Each row was made from one path, in order. Every step used is in the known rows, and no mark comes twice. Write each row's path.
(in the rows, 128 means zero)
Known rows
m f r n: [ 93 153 101 118 135 129 151 135  73  74 129  82 107 164 147 129 170 117
  77 104 131  66 115 138 131 131 145  78 126 165 128 108 142 134]
c h b: [ 92 142 143 119 123 136 116 126  80  99 112 102 125 119 125 105 159 169
  49 109 152  93 115 143 120 166 136   4 119 167 142 108 148 146]
z n h f: [ 95 132 141 112 123 116 124 134 101 115 148 100 100 140 171 110 169 141
 160 133 137  75 114 149  85 139 111  94  76 159 194 143 134 162]
m f r n h: [ 73 140 100 110 139 121 141 127  76  79 134  79 106 167 168 118 180  96
 116 135 123  71 123 153 107 150 131  93 118 173 124 107 134 131]
l z: [116 151 152  92  76 134 145 139 109 102 138  96 116 148 169 125 166 148
  94  93 127  80  93 146 116 134 127  90 112 154 149 115 127 138]
g h n z v: [ 62 143 129 114 174 139 177 136 101  76 199 133 179 157  86 129 173 165
  77  77 113  87 126 147  77  92 114 103 126 155 144 108 187 172]
z n: [107 144 146 123 115 133 139 137 100  87 136  97  91 123 144 120 161 156
  99  94 123  77 102 134 106 137 126  81 106 155 197 119 140 158]
l z v: [123 146 151  94  85 133 141 150 120  87 186 111 116 154 164 119 164 145
 105 111 125  70  92 144 113 141 119  83 111 154 165 113 139 146]
l z g h: [114 149 154  93  84 138 160 145 112 111 190 113 125 163 168 134 175 143
  86  84 116  76  94 141  85  87 111  92 114 158 126 104 131 151]
r n h: [ 82 139 152 102 125 117 143 135 100 103 138  88 111 136 155 111 181 109
 140 135 116  57 111 149 102 159 125  95 152 172 148 124 139 137]
c h g z n r: [114 138 114 128  80 130 127 153  65  77  51 119 104 141 187 112 167 171
 109 104 139  86 102 140  66 180 124  70  89 169 197 102 120 157]
y g z n r: [106 152 116 132  55 124 143 124  91  74 118 107 100 149 132 151 160 161
 132 102 121  82 101 131  54 118 125  89  98 154 190 122 109 160]
r n h g: [ 80 132 145 109 121 120 151 152 104 110  74  93 117 126 178 123 176 113
 133 143 117  53 118 154  96 171 124  92 149 171 152 135 143 138]
n r: [115 155 113 116 105 125 154 135  93 103 139 103 113 127 147 123 161 162
 122  96 123  90 108 132  79 134 131  79 106 160 138 117 131 154]
z g: [124 144 147 116 118 133 143 143 100 113 184 114 114 117 157 128 163 164
 103 100 126  81 102 132 108 142 125  79 118 159 137 107 141 153]
f m: [ 88 143 130 127 114 137 158 132  83 117 129 119 111 120 152 121 159 158
  69  88 129  79  95 123 114 134 117  99 161 155 153  90 142 154]
s m: [130 148 150 119 120 134 149 142  96 106 132  90 112 122 132 117 168 156
  94 119 131  91 109 121 112 141 128  86  65 156 133  93 144 157]
c h n r: [102 150 111 108 116 130 137 134  72  86 130 106 175 120 135 105 162 171
 107  88 148 100 114 141  84 177 129  80 106 174 150 108 136 154]
s m f r n: [101 149 108 119 140 134 152 141  75  75 129  73 112 166 138 123 171 114
  69 130 136  71 124 125 125 136 143  80  66 167 125  79 142 145]
c h n: [109 146 145 109 128 134 132 134  73  81 126  99 174 121 135 102 162 165
  84  91 150  93 112 147 117 178 135  83 119 168 150 108 149 147]
y g z n h k: [ 66 130 150 113  83  98 138 154  97  90 137  98 105 134 147 111 172 144
  98 117 121  85 109 160  67 168 114 137 117 154 187 115 113 154]
c h f m: [105 141 125 128 123 134 128 147  63 145 129 122 125 130 139 101 160 165
  73  98 175  76 107 130 119 157 120  92 131 168 160 113 145 153]
r n z g y: [ 64 139 130 121 181 134 114 147  94 117 211 132 108 139  98 127 192 138
  79 106 106  53 127 139 122 155 111  88 180 168 128 100 162 140]
z n h: [ 86 135 147 110 117 127 127 131 101  86 141  98  90 127 171 113 171 137
 142 126 111  84 106 143  89 157 109  95 100 160 190 114 130 162]
r n: [105 148 154 110 125 125 152 144  97  99 135  90 112 133 135 123 175 128
  97 106 128  52 107 147 119 141 134  80 159 165 153 123 144 136]
y g h f m s: [133 153 146 126  93 132 167 122  76 161 131 108 132 141 101 123 163 150
  91  84 158  59 109 135  56  57  99 110 146 153 138 152 140 166]
h n r: [ 88 152 107 109 110 133 166 127  95  82 144 105 170 123 155 123 159 168
 116  90 125  94 108 138  75 135 132  86 112 162 150 107 138 150]
g z: [124 148 158 131  84 133 152 136  83  96 119 107 119 150 174 124 168 163
  99 101 118  86  86 138 105 122 133  93 122 150 132  96 126 132]
y g: [120 151 148 124  90 127 150 130  98 107 127  91 111 121  96 150 156 162
 108  97 135  79 114 139 102 131 134  90 123 151 137 145 138 154]
h f r n z: [ 77 144  81 128 180 138 152 144  80 138 150 109 118 157  85 122 171 140
  76 107 148  47 140 142 120 120 140  87 127 169 152 146 163 144]
y g h n z v: [ 64 143 134 114 148 137 178 126 104  77 188 128 182 151  36 156 166 168
  87  79 124  87 135 155  65  87 115 109 130 152 145 136 180 182]
n z v: [ 85 145 133 122 166 135 152 147 100  92 192 135 110 138  88 126 165 168
  85 103 116  83 123 138 107 146 122  87 118 158 154 112 177 165]
g h: [122 152 148 116 115 136 161 134  92 106 141  98 121 145 136 129 168 154
  90  83 116  84  97 142  87  85 121  90 122 156 114 119 148 164]
n z: [ 78 145 136 123 159 139 155 137  91 108 141 126 110 130  88 123 172 167
  74  86 119  90 123 137 110 139 131  89 119 156 139 111 161 158]
y g z: [122 147 155 129  66 128 154 128  90  95 112 101 122 146 128 153 160 166
 108 103 127  81  93 140  95 118 138  98 126 148 129 123 120 141]

Write each row's path
[ 78 141 122 132 170 140 113 139  91 120 211 143 109 133 111 130 182 166
  78  96 106  86 121 133 114 153 103  93 143 161 110  95 158 157]	n z g y
[115 150  98 119 129 136 151 138  82 107 131  85 111 142 138 122 165 129
  79 108 127  53 110 139 129 137 139  82 148 166 148 122 142 133]	f r n
[100 135 148 106 123 120 149 131  81 156 139 106 120 138 167  83 178 106
 127 138 147  36 109 142  76 135  99 109 168 170 175 129 134 135]	r n h f m s
[112 144 133 129 116 142 118 151  94 124  91 107 113 117 171 128 170 160
  99 114 122  79  99 142 121 159 112  87 142 153 109 119 150 138]	h g y
[132 143  94 123 142 130 121 150  63 139 130  88 122 148 123 101 167 135
  91 116 176  44 121 145 136 160 143  78 124 176 154 142 148 130]	c h f r n
[ 76 142 135 121 164 139 149 144  95 110 189 139 110 125 103 133 175 168
  83  90 115  88 126 133 105 147 124  87 121 159 138 105 157 163]	n z g
[ 98 151 145 113 120 137 176 127  94  87 142 101 182 142 146 126 167 157
  87  73 123  88 101 152  82  83 124 100 125 156 127 116 155 155]	g h n
[115 148 141 101  88 139 104 143 108 119 203 111 114 148 183 124 178 147
  98 109 112  73  93 140 127 149 102  84 137 156 118  97 124 134]	l z g y
[110 151 155 116 125 127 147 140  81  69 128  87 113 148 139 123 168 147
  86 116 134 104 112 125 112 136 134  86  36 159 110  76 143 155]	s m f
[ 83 132  83 116 131 135 111 148  87 128  92  89 109 139 190 119 186 111
 119 154 108  52 121 147 115 178 102  97 166 171 119 126 139 127]	f r n h g y
[ 70 134 122 121 118 124 146 133  87 147 144 119 121 136 176 113 167 144
 131 131 144  75 106 135  90 135 103 111 134 161 152 115 134 156]	n h f m
[ 88 151 109 109 116 131 175 131  97  95 195 121 181 141 157 134 168 162
 111  77 114  88 109 140  45  91 112  92 115 166 129 103 143 171]	z g h n r
[109 139  89 119 126 128 134 135  82 145 146  93 119 147 174 113 163 143
 142 137 144  81 121 146 100 134 118  99  82 162 133 143 133 148]	n h f r
[101 148 152  96  77 134 136 143 114  81 137  96  97 150 165 120 166 141
  94  96 125  72  93 137 111 140 122  83 100 156 206 114 123 146]	l z n
[ 64 145 141 116 170 128 158 142  92  99 144 113 109 140  76 124 177 141
  75  96 121  60 126 142 114 140 137  88 155 164 155 120 163 148]	r n z
[100 140 115 134  74 133 154 150  89  81  64 113 103 144 204 130 169 166
 121 106 118  81  98 134  58 137 123  76  96 155 194 106 121 157]	h g z n r
[ 94 147 148  81  90 143 169 135 113  94 190 115 188 164 176 134 172 147
  87  76 117  80  99 150  77  89 108  97 120 156 137 105 133 151]	l z g h n
[ 55 147 133 118 148 137 182 119  96  91 137 116 182 147  39 158 168 168
  71  63 124  95 138 148  67  83 128 117 131 154 121 138 165 177]	y g h n z
[ 66 143 142 116 173 128 153 147  97 111 192 129 109 136  95 126 178 139
  83  99 118  55 130 138 107 150 131  83 157 169 154 110 162 152]	r n z g
[130 135 150 130  88 138 134 155  70 101  47 118 125 140 178 110 168 169
  85 106 145  84  95 147 107 174 134  82 115 164 137 102 134 135]	c h g z
[109 144 144 106 135 107 125 175  77 119 144 102 119 105 127  79 164 167
  31  87 155  84 112 155 123 207 132 108 126 169 145 106 143 152]	c h k
[121 139 150 132  82 138 162 149  86 100  55 109 122 141 200 130 168 166
  99 109 122  80  91 143  99 134 133  88 122 151 134 106 131 132]	h g z
[ 62 148  90 120 189 137 157 141  70  73 136  95 106 171  84 126 179 122
  47 118 126  78 144 124 124 139 143  88  67 169 121  79 160 152]	s m f r n z
[ 81 131 132 113 124 126 113 149  97 121  91  96 111 132 186 120 188 114
 134 153 110  51 113 155 107 179 102  94 173 167 119 127 142 127]	r n h g y
[ 81 128 137 113 111 124 139 146 101  92  73 101  95 118 192 120 167 141
 141 135 114  80 113 151  81 171 111  90  97 159 193 129 137 164]	z n h g
[128 147 149 121 111 143 155 127  71 126 125 113 111 112 152  89 162 149
  64  91 132  70  94 124  93 135 103  97 163 158 157  94 139 149]	f m s
[ 66 144 140 115 177 134 170 142  96 111 195 128 119 157  85 134 186 133
  70  84 108  55 129 142  82  94 123  91 157 168 133 111 166 161]	r n z g h
[ 91 139 101 111 131 130 143 132  86 111 137  82 109 145 165 113 178 113
 121 139 115  59 117 146 109 157 122  97 140 174 145 124 134 137]	f r n h
[ 91 154 107 111 110 132 181 124  92  88 147 100 177 146 147 130 167 160
 110  77 119  94 109 147  48  86 125  93 110 160 126 114 144 159]	g h n r
[ 86 134  94 112 128 135 154 150  88 116  73  89 112 135 185 121 175 115
 123 146 122  56 125 156 102 169 122  91 145 169 146 137 135 139]	f r n h g
[ 89 133 155 118  88 124 132 126  94  75 124 107  97 154 198 113 175 140
 141 127 104  85  91 144  75 145 110 105  98 158 187  97 119 148]	g z n h
[ 51 146  89 125 180 139 156 136  68  72 136 106 104 171  93 134 175 125
  51  95 125  71 139 138 123 137 144  88 125 163 128 103 161 146]	m f r n z
[ 80 131 129 122 114 132  98 142  97 105  94 109  92 124 200 118 176 141
 142 142 108  80 112 148  95 180  89  94 122 161 162 123 137 151]	z n h g y
[ 65 138 130 112 178 141 136 142  77  89 177 147 173 120  93 111 173 177
  68  81 139  96 140 140 109 188 128  93 116 174 151  95 163 165]	c h n z g
[ 54 132 146  73  94 107 132 165 116 100 160  93  98 134 197  87 173 131
  82 118 117  77 107 162  87 189 103 124 102 159 203 106 116 150]	l z n h k
[ 88 132 152 119  68 117 133 121 100  75 116 103  99 149 149 140 172 143
 155 130 111  85 103 147  65 138 114 109 101 153 183 124 113 155]	y g z n h
[107 139 149 139  81 136 149 150  93  78  56 110 100 138 204 126 164 165
  99 109 120  76  88 143  95 139 123  84 110 149 192 104 129 149]	h g z n
[ 77 139 147  86  81 130 126 138 114  85 140  99  94 150 187 114 173 124
 136 126 111  78  99 148  86 157 104  99  93 158 201 116 115 153]	l z n h
[ 92 132 127 117 114 133 111 146  94 123  93 103 110 125 195 117 176 144
 134 145 110  85 108 152 100 173 101  98 135 159 106 121 139 145]	n h g y
[ 56 135 114 133 167 139 170 142  81 155 201 158 128 152 101 134 174 163
  67  75 138  70 126 129  73  72 103 108 141 158 136 106 167 177]	n z g h f m
[ 72 141  79 125 185 138 148 150  84 147 199 127 119 154  99 125 173 141
  84 111 143  44 144 138 115 129 133  84 126 169 156 133 161 149]	h f r n z g
[121 150 150  94  87 136 155 150 112 144 199 112 137 176 168 131 174 148
 108  93 138  66  96 148  81  65 114  91  92 154 129 131 132 153]	l z g h f
